What can hang from each mark
B: N
R: Y
H: B D N Y
D: B H N R Y
Y: B D H N R
N: B H Y

Every row comes from one small tree of marks. Brackets hold a mark, then the marks that hang from it, in alphabetical order. Every link used is in the known rows. Which tree was each row made from?
Known rows
{H D {Y B}}: [  3.7 -29.8   8.1  -4.4  15.7 -17.1  13.0   4.2 -11.3   3.7   0.5   6.5
  -3.2  14.7 -23.7   0.9  12.2   1.2   9.1   6.1  25.6   5.3   6.3  36.4
   6.0 -23.4  15.0]
{N {Y {D H}}}: [  3.2 -22.4 -20.1   5.9  -3.4 -14.0   6.4  -9.0 -20.9  17.9 -21.3  30.2
  -9.4   4.7   1.6  -3.7  16.5 -12.1   2.5   6.9  37.3   6.8 -10.9  19.9
   2.8  -3.9   5.2]
{Y {H {D B} N} R}: [ 24.0 -25.5  11.3   2.6  46.1  -0.9   2.9  23.8 -17.0   1.6  -5.9  39.0
  -2.6  -4.2  -5.4  15.7   9.3  14.2   3.8  -0.1  22.7  20.6   5.3  27.7
  22.9  -3.8  -8.6]
{B {N {H Y}}}: [ -1.7 -19.9   2.2   8.1  14.2  -4.5   0.2  -2.0 -13.7   4.8 -13.0  26.4
  -7.0  11.2 -12.6 -21.7  18.6  -7.0  16.7   6.1  36.0  -2.3  -8.8  17.5
   1.7 -19.1   9.2]
{Y N R}: [  5.1 -26.8  -6.7  -2.7  29.4 -16.4   5.6   9.6 -12.9  11.2  -5.2  30.9
   9.0   9.0   0.1   5.6  14.1 -13.8  12.6  10.4  32.2  29.5  11.5  24.4
  11.6   2.5   1.3]
{Y {D R} {N B H}}: [ 21.2  -9.5 -17.3 -14.7  -1.5   5.1   2.7  13.1 -15.6  33.4 -13.7  36.7
   8.1  17.7 -13.8  19.5   8.2 -14.0   9.0 -17.7  54.7  13.2  33.0   1.0
  21.7   5.0   3.5]
{N {H B} Y}: [ -2.4 -40.2 -13.3   1.8  -0.2   4.5   1.1 -12.1 -22.7   1.7 -23.0  28.3
  -1.3  21.8  -9.1  -8.0  20.4  -0.3  20.0  -9.1  42.7   3.8   6.9  28.7
   5.8  -6.4  20.0]
{Y R}: [  5.6 -26.8  -9.6  -0.3  21.4 -31.0   3.7  -2.8 -13.9  10.5  -7.2  23.8
   7.5  14.2   0.1  -4.8  16.5  -4.1  11.0  13.0  28.9  18.8  14.5  16.5
  13.7  -9.2  12.6]
{N B H {Y D}}: [ 13.8 -21.1 -24.5  -8.1 -15.1  -2.5   1.5   5.7 -21.7  22.4 -19.7  32.1
  -5.5  15.4  -7.6  -4.0   9.6   2.8  20.9 -18.7  48.4   4.0  14.5  20.8
  11.2  -1.3   9.8]
{H D N}: [  9.6 -27.1  18.5 -12.1  31.9 -11.1   9.4  10.0 -12.8  16.2 -15.6  13.4
   5.2  16.5 -12.0   0.4   9.0  -2.5  18.4  11.7  27.9  23.6  -5.0  19.2
  14.8 -12.7 -10.8]
{Y B H}: [  4.9 -20.3   1.7   9.9  19.8 -15.6   6.9  10.8 -19.3  -6.8  -5.6  38.4
  12.9  24.0 -14.6  14.4  24.7  -3.9  -5.6  18.2  21.4   4.8  20.9  19.4
  26.3  -3.4  11.8]
{H B D N}: [ 10.0 -38.6  21.7 -16.0  29.5   2.3  12.3   4.7 -21.3  19.8 -13.2   9.2
   6.1  19.1 -19.4   1.3  12.7   3.5  19.4   1.0  22.5  25.9   0.4  18.4
  12.8 -13.3  -0.2]
{D H}: [  2.1 -15.5  -9.8  10.3  11.4 -26.7   2.2 -12.6 -12.9   0.2 -20.6  31.2
   2.7  22.4  -0.8  -7.8  29.2 -14.2  -0.7  14.6  34.6   7.3   1.4  -7.5
  14.9  -7.2  11.7]
{B {N H}}: [  4.4 -10.4  -7.7   3.2  15.3  -2.7   0.2  -1.3 -17.5  15.1 -17.7  27.0
   7.4  13.5 -11.2 -19.3  24.2 -10.9  14.9  14.6  33.2   6.2   2.1   3.6
  16.3  -6.9   3.7]
{B N}: [  2.7 -10.4  -7.7  -2.6  26.1 -13.7   8.3   4.7 -22.9  24.8  -8.7  27.8
  14.5  18.2  -9.5 -13.7  23.0  -5.7   9.3  20.5  29.5  16.6  -0.2   4.1
  12.9  -5.5   1.3]
{Y D}: [  9.7 -18.0  -8.0  -8.1  15.0 -31.3  11.4   7.4 -19.9  27.8 -10.3  22.6
   8.1  22.4  -8.8  -8.6  12.2 -11.5   6.6  17.1  31.1  16.0   8.8  13.7
  18.9 -13.4  -2.0]
{N {H B {Y D R}}}: [ 10.1 -45.7   4.5   2.1   1.3 -10.5   5.8  -7.8 -18.7  13.9  -4.9  11.6
 -15.1  -0.4 -10.4 -10.0   4.4  -5.5  19.2  -8.3  26.2   1.7  12.6  37.0
   4.6 -25.3  20.8]
{H D N {Y B}}: [  2.1 -39.3  28.9  -9.0  23.6  -6.3  13.7  11.6 -10.9   1.5  -4.2   8.7
  -5.0   7.6 -27.6  11.1   7.6   1.5  12.9   2.9  22.1  11.0  -6.6  39.1
   4.2 -23.4   0.9]
{R {Y B}}: [ -3.6 -27.3  -5.2  -3.2  12.4 -29.0  18.2   2.5  -3.1   7.0   2.6  24.9
   7.7  26.7  -4.9  16.0  29.9  -5.3   0.8  16.7  23.8  16.7  11.1  24.9
  16.7  -2.5  22.7]
{D N {R {Y B}}}: [  6.8 -10.9 -22.1  -1.9  18.2 -13.6   7.0 -13.3   3.2  25.7   3.3  29.7
  12.2  16.5 -11.7  32.5  22.6  -7.2  -6.1  11.3  28.6  16.8  19.0   8.5
  16.4   7.8  27.9]
{Y {D N} H R}: [ 25.7 -11.9 -10.1  13.4  27.1 -15.0  -2.3   3.3 -19.7  24.9  -2.7  32.4
  -1.4  -6.8   1.1   4.6   3.3  -8.7   5.4  16.6  14.6  20.0  13.3  24.8
  20.3   3.5   3.0]
{D B {N {Y R}}}: [ 11.5 -13.9 -44.7   4.0  28.3  -8.4  -4.7  -3.8 -14.6  13.1  -9.9  45.1
  -1.4  -5.6  -5.7  -2.1  13.8  14.1   5.8 -10.8  35.4  21.9   7.2  24.3
   7.4   6.6   6.9]
{D B H R Y}: [  9.2  -7.7 -35.9   9.2  13.3  -7.0  -0.5  -7.9 -13.1  13.8 -18.4  57.8
  13.4  17.3   4.6  22.3  32.9 -18.2 -37.9  -5.9  62.0   0.6   8.0 -18.6
  17.5   3.0  21.6]
{H {D B {N Y} R}}: [ 19.0  -1.8 -40.1  -7.3  28.9   8.8  -2.6  -6.5 -13.2  28.4 -14.4  35.4
   3.2   4.4 -18.7  12.3   7.2  12.6  -0.7 -10.9  49.0  18.8  12.1  16.6
  10.8   3.6   6.4]

Which tree is each row?
[ 15.6   5.3 -33.1  16.6  23.7 -14.6  -4.5 -10.6 -11.0   7.1 -20.6  48.0
   2.2   7.1 -11.7  -9.1  27.7  -3.2 -12.6   0.7  36.8  13.5   4.5 -17.9
  22.6   4.0   3.4] -> {D B H N}
[  9.3 -24.0  -0.8  10.4  34.5  -0.3   2.9  30.7 -21.8  -0.8 -15.9  68.0
  11.3  19.9   4.7  24.0  22.0  -4.1 -22.4  -3.2  46.6  10.8  -5.2  16.7
  23.3   4.0  -3.9] -> {D B {Y {H N}}}
[ 11.2 -18.2   4.1   4.0  18.4  -4.8  14.7  28.4 -25.2  14.1  -1.5  37.5
   8.3  10.4 -14.4  27.1  12.9 -16.4  -3.7  16.8  22.9  18.6  18.9  37.0
  26.2   6.3  -6.6] -> {Y B D H N}
[  6.3 -18.0  -9.7  -1.7  26.4  -7.2  10.2   1.3 -22.5  24.8   4.0  17.1
  12.6  -7.1 -17.3   2.7  23.6  -3.0   7.1  19.9  11.3  17.8  14.3  18.0
  12.5  -1.7  13.7] -> {Y {B N} R}
[ 12.0 -27.6  27.0   0.2  31.7   3.7  10.3  19.4 -17.8   0.5  -8.0  23.4
   5.9  10.6 -18.2  23.6  14.7   2.0   6.5  14.6  14.4  12.8   7.9  31.4
  23.6  -5.6  -3.9] -> {Y B {H D N}}
[  5.5 -22.8 -23.0 -12.0   7.0 -10.5   9.2  -3.5 -19.7  33.7 -15.6  32.3
   4.9  17.7  -6.2  12.9   5.8  -6.8   2.6   1.7  48.4  11.6   7.5  24.6
   5.8  -7.1   8.7] -> {N {Y {D R}}}
[  7.9 -11.8 -22.1  -6.3   2.2  16.3   3.4  -6.2 -22.9  40.3 -20.3  29.9
  -0.6  -1.4  -9.1   3.7   6.7 -10.3  10.5   4.3  46.6   2.0   0.7  21.0
   3.1  -2.1   5.7] -> {B {N H {Y {D R}}}}
[ 12.0 -33.0 -17.1  16.3  22.6  11.2  -4.8 -11.9 -27.6   9.2  -5.6  37.0
  -0.8  -2.4  -0.2   6.6  11.8   9.5  12.0  -6.7  17.9  18.9   7.6  39.2
   3.2  11.5  23.1] -> {D {N {Y {H B} R}}}
[ -0.6 -30.4   8.0  -0.5  22.2  -1.9  10.6  -1.3 -26.1  17.3  -1.1  17.9
   2.5  21.2 -17.5 -16.2  19.2   4.1  12.0  -0.4  28.3  10.5  -7.2  19.5
  -2.6 -18.0  17.8] -> {H {B N} Y}
[ 16.2 -13.6 -28.6  -0.7  17.6  -0.6   3.9  13.2 -23.8  16.6 -14.1  60.2
   2.8  16.9  -5.0  26.2   8.6   6.7 -15.3  -8.7  51.0   4.7  15.5  23.6
  18.8  -1.5   3.4] -> {N {Y {D B R} H}}
[ 18.1  -2.2 -39.3  -1.4   9.9   2.1  -5.3  -4.0 -17.5  41.8  -7.2  41.9
  23.3  26.1  -5.3  21.8  17.9 -11.0 -10.2 -15.7  56.1  15.1  21.9 -13.8
  15.1  14.3  27.0] -> {D {N B} R Y}
[ 23.0 -17.5 -16.0  10.9  12.7  -5.1   2.3 -23.6 -22.2  36.0  -8.0  14.2
  -5.6 -15.3  -7.9  -4.9  14.0 -11.8   5.0   4.1   9.6  21.1   8.9   4.1
  13.5   3.0  15.0] -> {Y {D {H B} N} R}
[ -4.3 -33.5  20.0  10.4  15.7 -15.7   4.0  -4.8  -6.7 -12.6 -20.1  32.8
 -13.9  13.7  -5.5  -0.9  18.3 -11.4   2.7  -1.0  34.3   1.5 -23.4   7.4
  -1.2 -19.7   1.1] -> {D {H N Y}}
[ 20.2 -16.8 -21.9  -3.7  -1.5   2.3   2.5  10.4 -27.7  24.5  -9.0  48.7
   4.3  25.7  -4.3  26.6   6.9   6.8  -0.4 -17.3  46.6   5.7  21.3  18.5
  13.8   4.2  16.9] -> {N B {Y {D R} H}}
[  6.7 -25.5   7.7   9.2  27.1   0.1  12.6   4.2 -18.9  16.6   7.4  36.8
   5.0  23.4   5.0   9.7  31.5   1.9   3.0  11.8  17.4  17.2  -2.2  22.5
  11.3   7.2  25.8] -> {R {Y {H {B N}}}}
[  2.4 -25.6 -20.7   5.2   8.1  10.1  -3.2  -8.7 -19.6  15.8 -15.4  28.7
  -5.9 -12.2  -0.5 -11.8  15.2  -2.5  23.6   4.1  32.4   7.7  -3.4  31.0
  -3.1   2.3  12.6] -> {B {N H {Y R}}}
[  8.9 -33.7 -19.3  -0.6  -3.1  -8.8   2.1  -4.3 -18.3  18.4 -16.6  23.4
 -12.4  -8.3   1.2  -4.9   3.2  -8.8  22.1   2.5  31.3   7.1   4.7  42.1
   4.0  -6.8   8.0] -> {N H {Y D R}}
[ 19.7 -14.1 -18.4   3.8   8.2  -7.9   1.0  -7.6 -13.3  28.2  -8.0  14.5
  -4.3 -21.9 -19.6   2.8   7.3 -14.6  12.3  11.0  12.0  12.8  25.2  25.1
  21.4  -1.5   6.7] -> {Y B {D {N H}} R}
[ -5.7 -36.0  21.4   9.4  11.1  -9.4   8.7  -3.0  -8.3 -15.8 -14.7  29.7
 -11.2   7.5 -18.6  10.2  22.0  -9.2  -3.3   0.2  24.8  -1.0 -13.9  14.2
   3.7 -17.4   7.4] -> {D {H N {Y B}}}
[  2.6 -20.1  -7.2  12.9   7.9  -6.2  -1.7  -9.9  -5.7  -5.5 -13.4  23.4
  -5.7   5.5 -27.3  -4.8  13.4  -8.4   9.1   0.5  27.9  -3.7   9.4  22.8
  10.0 -13.3  14.8] -> {D {N {H {Y B}}}}
[  1.3 -33.3  -2.3 -18.3  10.6   6.6  14.7   5.5 -21.6  28.5 -15.4  29.4
   4.1   5.4 -20.9  36.9   3.7  -4.1   0.2  -2.0  35.7  11.4   4.1  31.3
   6.8  -5.9  -1.3] -> {H {N {Y B {D R}}}}
[ 20.2  -8.7 -12.7   3.2  26.3 -22.3   7.7  25.5 -25.2   9.8  -9.8  51.8
   5.2  19.2  -6.0   3.7  15.5   1.8 -12.1   7.0  34.2  12.1  17.2  14.9
  32.2  -6.6  -5.7] -> {Y {D B} H}
[  6.0 -30.1   8.4   7.7  28.5   2.9   7.0  14.7 -26.5   0.5  -7.6  41.5
  12.1  30.2  -7.1  12.5  20.1  -7.7   3.5   2.9  31.3  23.0  15.7  25.0
  19.3   6.3   6.2] -> {Y {H B} N}
[ -6.3 -29.2  -5.1   0.5   7.0  12.2   5.4 -13.1 -13.3   1.7 -22.2  38.4
  -0.3   4.6 -13.8  35.4  21.3  -8.1  -8.3  -3.4  37.3   2.4  -3.0  10.2
   3.3   0.9  11.5] -> {D {H {N {Y B}}} R}
[  4.6 -16.6 -19.4  15.8  15.8   6.0  -0.3   0.3 -23.2  -0.5  -8.6  43.5
   3.5   6.5 -13.4  16.7  17.8   2.0   0.5   7.8  21.7   9.1   7.5  37.2
  11.6  10.5  11.4] -> {D {N {Y B H}}}
[ -6.3 -25.8   3.3  12.5   8.3  -7.0  10.2  -1.5  -9.5 -14.4  -8.2  31.5
  -7.6   7.3 -14.8  12.9  24.3 -20.0  -6.0   0.9  34.0   6.4  -2.2  22.5
   3.6  -5.3  10.2] -> {D {H {Y B N}}}
[ 11.0 -45.6   5.6  -4.1  12.0 -21.6  12.8  -2.6 -22.9  22.8   3.5  10.5
  -9.7   4.8  -8.4  -6.3   3.5   0.4  13.0  -5.4  21.4  13.9   7.6  36.9
   0.7 -24.2  19.1] -> {H B {Y D R}}
